What can hang from each mark
balek: sofog
sofog: pesom tavu
tavu: losu sofog
losu: nilo tavu zovo
zovo: losu rabi
taze: balek
rabi: zovo
pesom: taze
fega: losu rabi
sivote: nilo zovo

Every row comes from one small tree of marks. Brackets hold a mark, then the marks that hang from it, in alphabetical order. Every link used is in the known rows. Which tree was each row made from?
Known rows
[rabi [zovo [losu nilo tavu]]]: [-1.33 -2.57 -1.39 -0.55  3.99  0.84 -2.07 -1.77 -0.29  5.12  3.40 -0.81
 -1.37 -0.66  1.81 -1.18  2.25  0.31  3.79  1.77 -0.60 -3.11 -0.40]
[balek [sofog pesom [tavu [losu nilo]]]]: [ 3.66 -2.53  1.87 -0.93  1.64  2.02 -2.71 -3.06 -1.02  5.04  0.64 -0.25
  0.45 -2.97 -3.17  0.61  2.57  0.53 -0.64  4.38  1.44  1.49 -0.61]
[zovo [losu nilo [tavu [sofog pesom]]] rabi]: [ 1.36  1.22  1.69  0.68  1.17  2.55 -3.15 -5.11 -0.73  5.55  4.80  2.60
 -1.15 -1.80 -2.03 -0.92  2.92  1.33  3.28  1.30  0.47 -1.87 -1.12]
[tavu losu]: [ 0.71 -3.11  0.78  0.32  0.90  0.40 -0.97  0.39 -0.80 -0.38  0.27  0.10
 -1.70  0.17 -1.37 -0.05  0.60 -0.32  0.14  2.57  0.06  1.24  0.26]
[pesom [taze balek]]: [ 0.08  0.63 -1.79 -0.77 -0.35 -0.14  0.88  0.56  0.13 -1.39  0.17 -1.50
  1.90  2.56 -1.01  0.38  0.25 -0.59  0.69 -1.89  0.12  0.59 -0.29]
[zovo [losu nilo] rabi]: [-0.22  2.86 -0.05  0.93  1.72  0.98 -0.73 -2.60  0.88  3.60  2.87  0.50
 -0.33  0.45 -0.77 -0.11  3.91 -0.50  2.52  1.69 -0.84 -0.52 -0.61]
[balek [sofog pesom]]: [ 2.60 -1.71  1.08 -1.69 -1.74  0.41 -1.36 -2.21  0.15  1.97 -0.65  1.43
  1.53  0.07 -1.10  1.08  0.16  1.36 -0.07  0.44  0.65  0.82 -0.31]
[fega [rabi [zovo [losu nilo [tavu sofog]]]]]: [-2.38 -0.84  0.23 -0.10  3.03  2.11 -5.31 -2.76 -0.73  5.81  4.80  0.66
 -0.91 -2.02  0.12 -0.84  4.54 -0.16  3.94  2.31 -0.68 -3.02 -1.22]
[taze [balek [sofog [tavu [losu [zovo rabi]]]]]]: [ 0.67 -1.40  1.52 -0.96  2.06  3.02 -0.03 -4.31  0.85  3.47 -1.69 -1.07
  0.68  1.44 -1.64  0.68  5.56 -0.29  2.09  2.56  0.04  0.83 -0.81]
[tavu [losu nilo]]: [ 0.76 -0.86  0.08  0.78  1.85  0.04 -1.31  0.30 -0.89  1.78  2.08 -0.68
 -1.78 -1.39 -2.20 -0.36  1.47 -0.88  1.01  2.64  0.33  1.45 -0.14]
[pesom [taze [balek [sofog tavu]]]]: [ 1.55  0.60 -0.24 -1.94 -0.22  1.32  0.83 -2.04 -0.10  1.97 -1.77 -2.23
  4.32  1.82 -0.99  1.17  1.97 -0.49 -0.30 -0.01  0.37  0.40 -0.44]
[fega [losu tavu] rabi]: [-5.40  1.00  2.61  0.58 -1.34  3.25 -2.50 -0.24  0.01 -0.68  1.68  1.14
  3.54  2.11  2.40  0.47 -0.50  0.07  0.63  1.04 -0.91 -0.58 -0.35]
[sivote nilo]: [-0.39  2.10 -0.67 -0.57 -0.34  0.30 -0.04  0.39  0.15 -0.73  1.23 -1.13
 -0.17 -0.52 -1.42  0.95 -0.86  0.16 -0.78  0.66 -0.52  1.27 -0.20]
[sofog pesom]: [ 1.59 -1.80  0.28 -0.54 -0.27  0.53 -1.36 -0.71  0.03 -0.12  0.57  1.19
 -0.20 -0.90 -1.05  0.16 -0.76  1.23 -0.68 -0.22  0.82  0.56 -0.25]
[zovo [losu nilo [tavu sofog]] rabi]: [-0.21  3.06  1.43  1.28  1.33  2.04 -1.87 -4.39 -0.82  5.52  4.27  1.41
 -0.68 -0.90 -1.03 -1.09  3.59  0.03  3.99  1.53 -0.37 -2.38 -0.88]
[balek [sofog pesom tavu]]: [ 2.90 -1.80  1.74 -1.71 -0.16  2.05 -1.47 -3.31 -0.15  3.28 -1.46  0.50
  2.09 -1.76 -1.04  1.01  1.05  1.45 -1.65  1.66  1.14  0.13 -0.46]
[rabi [zovo losu]]: [ 0.24 -4.60 -2.02 -1.32  3.57  0.07 -2.38 -0.93  0.58  2.00  1.07 -0.12
 -0.86  0.44  1.44 -0.49  3.25  0.45  1.76  2.21 -0.82 -2.33 -0.05]
[rabi [zovo [losu nilo [tavu [sofog pesom]]]]]: [ 1.67 -4.26 -0.81 -1.09  3.84  1.16 -5.29 -3.36 -1.21  6.10  4.85  1.10
 -1.48 -3.22 -0.61 -1.61  3.15  1.77  3.47  1.98  0.75 -3.43 -0.98]
[sivote [zovo [losu nilo tavu] rabi]]: [-2.52  0.59 -0.59  1.70  0.56  3.67 -1.30 -3.11  0.41  4.02  3.57  0.60
 -0.51  1.28  0.42  0.32  3.29 -0.12  4.68  1.79 -1.26 -3.15 -1.02]
[balek sofog]: [ 1.09  0.00  0.85 -1.14 -1.47 -0.07 -0.10 -1.53  0.09  1.96 -1.19  0.24
  1.98  0.93 -0.26  0.91  0.96  0.03  0.70  0.72 -0.12  0.10 -0.04]
[fega [losu [zovo rabi]]]: [-3.45  1.12  0.38  0.24  1.61  2.52 -1.78 -1.61  1.19 -0.26  0.59  1.11
  3.75  1.71  2.10 -0.47  3.45  0.92  2.67  0.35 -0.77 -0.28 -0.49]
[pesom [taze [balek sofog]]]: [ 1.29  0.65 -0.91 -1.88 -1.80 -0.20  0.86 -0.91  0.22  0.48 -1.04 -1.32
  3.86  3.52 -1.19  1.26  1.10 -0.57  1.24 -1.23 -0.03  0.91 -0.31]
[balek [sofog [pesom taze]]]: [ 2.19 -1.51  0.22 -2.03 -1.58  1.04 -1.58 -1.81 -0.53  0.97 -0.73  1.41
  3.34  0.78 -1.14  1.21 -0.07  1.24  0.59 -0.64  0.53  0.96 -0.29]
[sofog pesom tavu]: [ 1.81 -2.04  0.81 -0.56  1.31  2.02 -1.42 -1.79 -0.27  1.40 -0.25  0.31
  0.34 -2.62 -0.84  0.09  0.04  1.36 -2.23  1.06  1.31 -0.17 -0.38]
[fega [losu [tavu sofog] zovo] rabi]: [-5.73  0.22  1.95  0.38  0.84  4.04 -4.92 -1.63 -0.70  0.52  2.22  1.92
  2.94  0.03  1.94 -1.06  2.43  1.30  3.19  0.37 -0.28 -1.56 -0.91]
[sivote nilo [zovo losu rabi]]: [-1.39  0.57 -1.75  0.27 -0.23  3.11 -1.70 -1.93  1.37  0.21  2.47  0.17
 -0.11  1.95 -1.31  1.90  3.37  0.17  2.06  2.89 -2.03 -0.80 -0.87]
[sofog pesom [tavu losu]]: [ 2.63 -4.71  1.59 -0.34  2.29  2.46 -2.26 -1.51 -1.03  1.00 -0.02  0.41
 -1.55 -2.39 -2.24  0.03  0.67  0.98 -2.18  3.48  1.40  1.07 -0.13]
[tavu losu sofog]: [ 2.31 -2.74  1.07  0.32  1.06  0.24 -2.56 -0.56 -1.73  0.60  1.15  0.80
 -1.56 -1.68 -2.87 -0.69  2.18 -0.14  0.43  2.87  0.58  0.40 -0.09]
[tavu [sofog [pesom taze]]]: [ 2.81 -1.31 -0.21 -0.85  0.12  1.01 -3.25 -1.31 -1.64  0.04  1.40  1.94
  1.67 -1.88 -2.50 -0.25  0.72  1.44  0.29 -0.98  1.19  0.02 -0.56]

Write each row's tree
[ 1.84 -3.51 -0.37 -0.09  3.75  1.28 -4.94 -1.85 -1.53  2.95  3.07  1.31
 -2.70 -4.36 -3.68 -1.64  3.77  1.70  2.86  1.84  1.74  0.73 -0.91] | [tavu [losu nilo zovo] [sofog pesom]]
[-2.15  3.45 -0.47  0.76  2.46  1.58 -0.38 -2.19  0.87  3.24  1.62  0.00
 -0.11 -1.22 -0.12 -0.58  3.65  0.07  3.72 -0.88 -0.27 -0.09 -0.92] | [losu nilo [zovo rabi]]
[ 3.50 -4.72  1.49 -1.73  1.12  3.02 -2.50 -2.63 -1.62  1.91 -1.21  0.54
  2.10 -0.77 -2.36  1.07  1.42  0.97 -0.96  3.07  1.03  1.55 -0.15] | [balek [sofog [pesom taze] [tavu losu]]]
[ 3.31 -1.55  0.83 -2.18 -0.91  1.18 -0.40 -3.15  0.66  2.79 -1.24 -0.91
  2.31  0.25 -2.04  1.16  1.46  0.90 -1.61  0.81  1.37  0.41 -0.74] | [taze [balek [sofog pesom tavu]]]
[-1.31 -0.31  1.72  0.20 -0.23  1.73 -2.82 -1.15 -1.48  0.69  2.18  1.14
  3.13  0.04  1.04 -1.07  0.36  1.03  1.19  1.15  0.19 -1.95 -0.29] | [fega [losu [tavu sofog]]]
[ 0.18 -2.31 -0.98 -0.54  4.17  0.69 -3.81 -2.65 -1.26  6.21  4.30 -0.06
 -1.17 -2.38  0.27 -1.70  3.85  0.58  4.31  2.13 -0.12 -3.97 -0.76] | [rabi [zovo [losu nilo [tavu sofog]]]]
[ 1.62 -1.16  0.97  0.66  3.44  2.28 -4.35 -3.61 -0.86  3.75  3.37  2.15
 -1.85 -3.79 -3.94 -1.14  5.16  1.19  3.63  1.75  1.16  0.91 -1.28] | [tavu [losu nilo [zovo rabi]] [sofog pesom]]
[ 1.57 -1.28 -1.46 -1.27 -0.74  0.33 -0.45 -0.20  0.16 -1.45  0.68 -0.32
  1.54  1.77 -2.00  0.52 -0.48  0.64  0.02 -2.04  0.93  1.17 -0.49] | [sofog [pesom [taze balek]]]
[-0.55 -0.66  1.87  0.11  1.10  3.54 -2.49 -4.54 -0.63  2.91  1.73  3.00
 -0.85 -2.03 -0.57 -1.10  1.80  2.39  3.74 -1.50  0.77 -1.57 -1.05] | [losu [tavu [sofog pesom]] [zovo rabi]]
[ 2.63 -2.16 -0.78 -0.58  2.80  2.02 -1.86 -1.03 -1.06  1.74  1.97 -1.93
  0.44 -1.27 -3.98  0.13  1.80 -0.16 -0.68  1.85  1.72  2.00 -0.80] | [sofog [pesom [taze balek]] [tavu [losu nilo]]]
[ 0.24 -4.50 -0.52 -1.05  3.13  1.10 -3.55 -2.65 -1.10  3.94  2.46  0.76
 -1.35 -0.98  1.09 -1.50  3.01  0.96  3.32  1.99 -0.33 -4.10 -0.34] | [rabi [zovo [losu [tavu sofog]]]]
[ 1.62 -1.70  0.06 -0.88  1.53  2.74 -1.56 -1.38 -1.00  0.41 -0.34  0.24
  2.02 -1.79 -0.79  0.23 -0.11  1.35 -1.69 -0.03  1.17  0.10 -0.34] | [sofog [pesom taze] tavu]
[ 1.60 -1.39  0.29  0.04  1.63  1.52 -3.77 -3.38 -1.44  4.64  4.60  1.77
 -1.70 -2.24 -1.77 -1.47  1.50  1.84  2.48  1.28  1.04 -2.12 -0.77] | [zovo [losu nilo [tavu [sofog pesom]]]]
[-2.74  0.43 -0.71  0.58 -0.55  4.32 -0.93 -2.76  0.68  1.06  2.96  0.38
 -0.78  2.34 -0.12  1.47  1.55  0.60  3.04  2.27 -2.13 -1.94 -0.76] | [sivote nilo [zovo [losu tavu] rabi]]
[-2.47 -1.75 -0.10  1.19 -0.28  4.01 -0.93 -3.08  0.49  1.75  1.82  1.45
 -0.40  2.72  1.33  0.53  2.25  0.28  3.83  1.67 -1.57 -3.35 -0.58] | [sivote [zovo [losu tavu] rabi]]
[ 3.20 -1.46  0.22 -2.15 -2.38 -0.39 -0.41 -2.20  0.91  1.49 -0.40  0.01
  1.79  1.87 -2.27  1.24  0.60  0.72  0.03 -0.36  0.91  1.11 -0.61] | [taze [balek [sofog pesom]]]
[ 1.55  1.01 -0.54 -0.58 -0.11  1.07 -1.96 -1.91 -1.62  2.76  3.97 -0.24
  1.05 -1.03 -3.19 -0.71  0.16  0.81  2.36 -2.15  1.68 -0.49 -1.18] | [losu nilo [tavu [sofog [pesom [taze balek]]]]]
[-0.77 -1.74 -3.01  0.69  1.42  1.44 -2.57 -0.66  0.41  2.19  2.89 -0.45
 -0.48  0.50 -0.40  0.05  3.71  0.12  2.84  2.35 -0.67 -2.07 -0.70] | [sivote [zovo [losu nilo]]]
[ 1.86 -6.43 -0.25 -1.59  2.87  1.55 -4.73 -3.39 -1.08  3.96  3.01  1.93
 -1.63 -1.76  0.19 -1.35  2.11  2.29  2.67  1.75  0.46 -3.56 -0.60] | [rabi [zovo [losu [tavu [sofog pesom]]]]]
[ 1.65 -5.89  0.52 -2.06  3.30  3.98 -3.05 -3.01 -1.25  2.00 -1.65  0.59
  1.35 -1.07 -1.19  0.20  2.71  2.00  1.19  2.11  1.08  1.18 -0.32] | [balek [sofog [pesom taze] [tavu [losu zovo]]]]
[-1.02  0.74 -1.71  1.34  0.94  2.42 -1.91 -2.36  1.05  3.07  3.13  0.39
  0.13  0.84 -0.75  0.67  4.99 -0.44  3.56  2.43 -1.28 -1.92 -1.05] | [sivote [zovo [losu nilo] rabi]]
[-7.24 -0.20  1.51  0.46  0.69  4.22 -3.15 -0.67  0.34 -0.59  1.35  1.16
  2.89  1.75  3.47 -0.46  0.81  0.99  2.65  0.05 -0.81 -0.97 -0.52] | [fega [losu tavu zovo] rabi]
[-3.52  3.18  1.34  0.98  2.20  3.31 -3.18 -3.36 -0.57  3.97  3.78  1.22
  3.12 -1.17  1.00 -1.68  4.04  1.15  4.87  0.22 -0.04 -2.01 -1.20] | [fega [losu nilo [tavu sofog] [zovo rabi]]]
[-0.38 -0.73 -0.03 -0.04  2.53  2.09 -3.45 -2.95 -1.46  4.24  3.36  1.25
 -1.45 -3.91 -1.09 -1.98  1.27  2.44  3.68 -1.34  1.63 -1.64 -1.11] | [losu nilo [tavu [sofog pesom]] zovo]
[ 1.59 -1.62  1.76 -0.21 -0.59  1.51 -2.51 -2.45 -1.65  1.93  1.89  2.13
 -0.78 -2.31 -1.37 -0.76 -0.94  1.86  0.79 -0.45  1.33 -1.38 -0.50] | [losu [tavu [sofog pesom]]]
[ 0.52 -3.93 -0.06  0.04  3.13  1.13 -3.16 -1.07 -1.42  0.79  0.76  0.86
 -2.36 -1.89 -1.79 -1.55  3.56  0.90  2.69  1.85  0.62 -0.07 -0.26] | [tavu [losu zovo] sofog]
[ 0.41 -5.83 -0.35 -0.85  4.72  3.97 -3.00 -1.47 -1.41  0.11 -0.51  0.39
 -0.55 -1.92 -1.02 -0.72  1.84  1.85  0.64  1.42  1.25  0.94 -0.26] | [sofog [pesom taze] [tavu [losu zovo]]]
[ 2.37 -2.36  0.39 -1.56  0.71  1.71 -0.10 -1.70 -0.82  1.46 -1.55 -2.11
  2.43  1.94 -2.42  1.21  2.63 -0.90 -0.17  2.50  0.44  1.39 -0.23] | [pesom [taze [balek [sofog [tavu losu]]]]]
[-2.40 -3.20 -0.77 -0.85  2.37  1.40 -3.76 -0.94  1.00  1.63  1.54  0.62
 -0.24  0.61  1.31  0.45  3.98 -0.37  1.69  2.52 -1.41 -1.42 -0.52] | [fega [rabi [zovo losu]]]
[-0.17 -2.27 -1.14 -1.28  1.19  2.28 -2.13 -2.37 -1.22  0.66  1.78  0.63
  0.38  0.08 -1.18 -1.30  0.69  2.32  3.71 -3.31  1.54 -1.30 -0.96] | [losu [tavu [sofog [pesom [taze balek]]]] zovo]
[ 1.89  0.33  0.70 -1.55 -0.70  0.69  0.86 -2.42  0.63  2.93 -1.72 -2.12
  2.50  1.05 -1.07  1.02  2.27 -0.41 -0.81  1.07  0.54  0.10 -0.49] | [taze [balek [sofog tavu]]]
[ 1.05 -0.72  0.75  0.77  3.35  1.65 -1.34 -0.79 -1.19  3.18  1.21 -1.67
 -1.17 -3.05 -2.03 -0.44  2.32 -0.79 -0.67  3.81  0.78  0.64 -0.30] | [sofog [tavu [losu nilo]]]
[-3.70  3.34  0.62  1.12  2.24  2.84  0.23 -2.97  0.16  4.22  2.12  0.17
 -0.90 -0.81  1.23 -1.01  1.82  0.32  4.75 -1.43 -0.32 -1.07 -0.81] | [losu nilo tavu [zovo rabi]]
[-2.14  3.48  1.09  1.21  2.29  2.62 -1.53 -4.01 -0.79  5.20  3.02  0.93
 -0.64 -2.68 -0.38 -1.57  3.42  0.65  5.26 -1.11  0.22 -1.94 -1.20] | [losu nilo [tavu sofog] [zovo rabi]]
[ 2.29 -3.11  2.21 -0.82  1.14  1.95 -0.98 -2.23 -0.92  2.91 -1.77 -0.59
  0.59 -0.75 -1.38  0.75  2.34 -0.24 -0.76  4.39  0.35  0.86  0.04] | [balek [sofog [tavu losu]]]
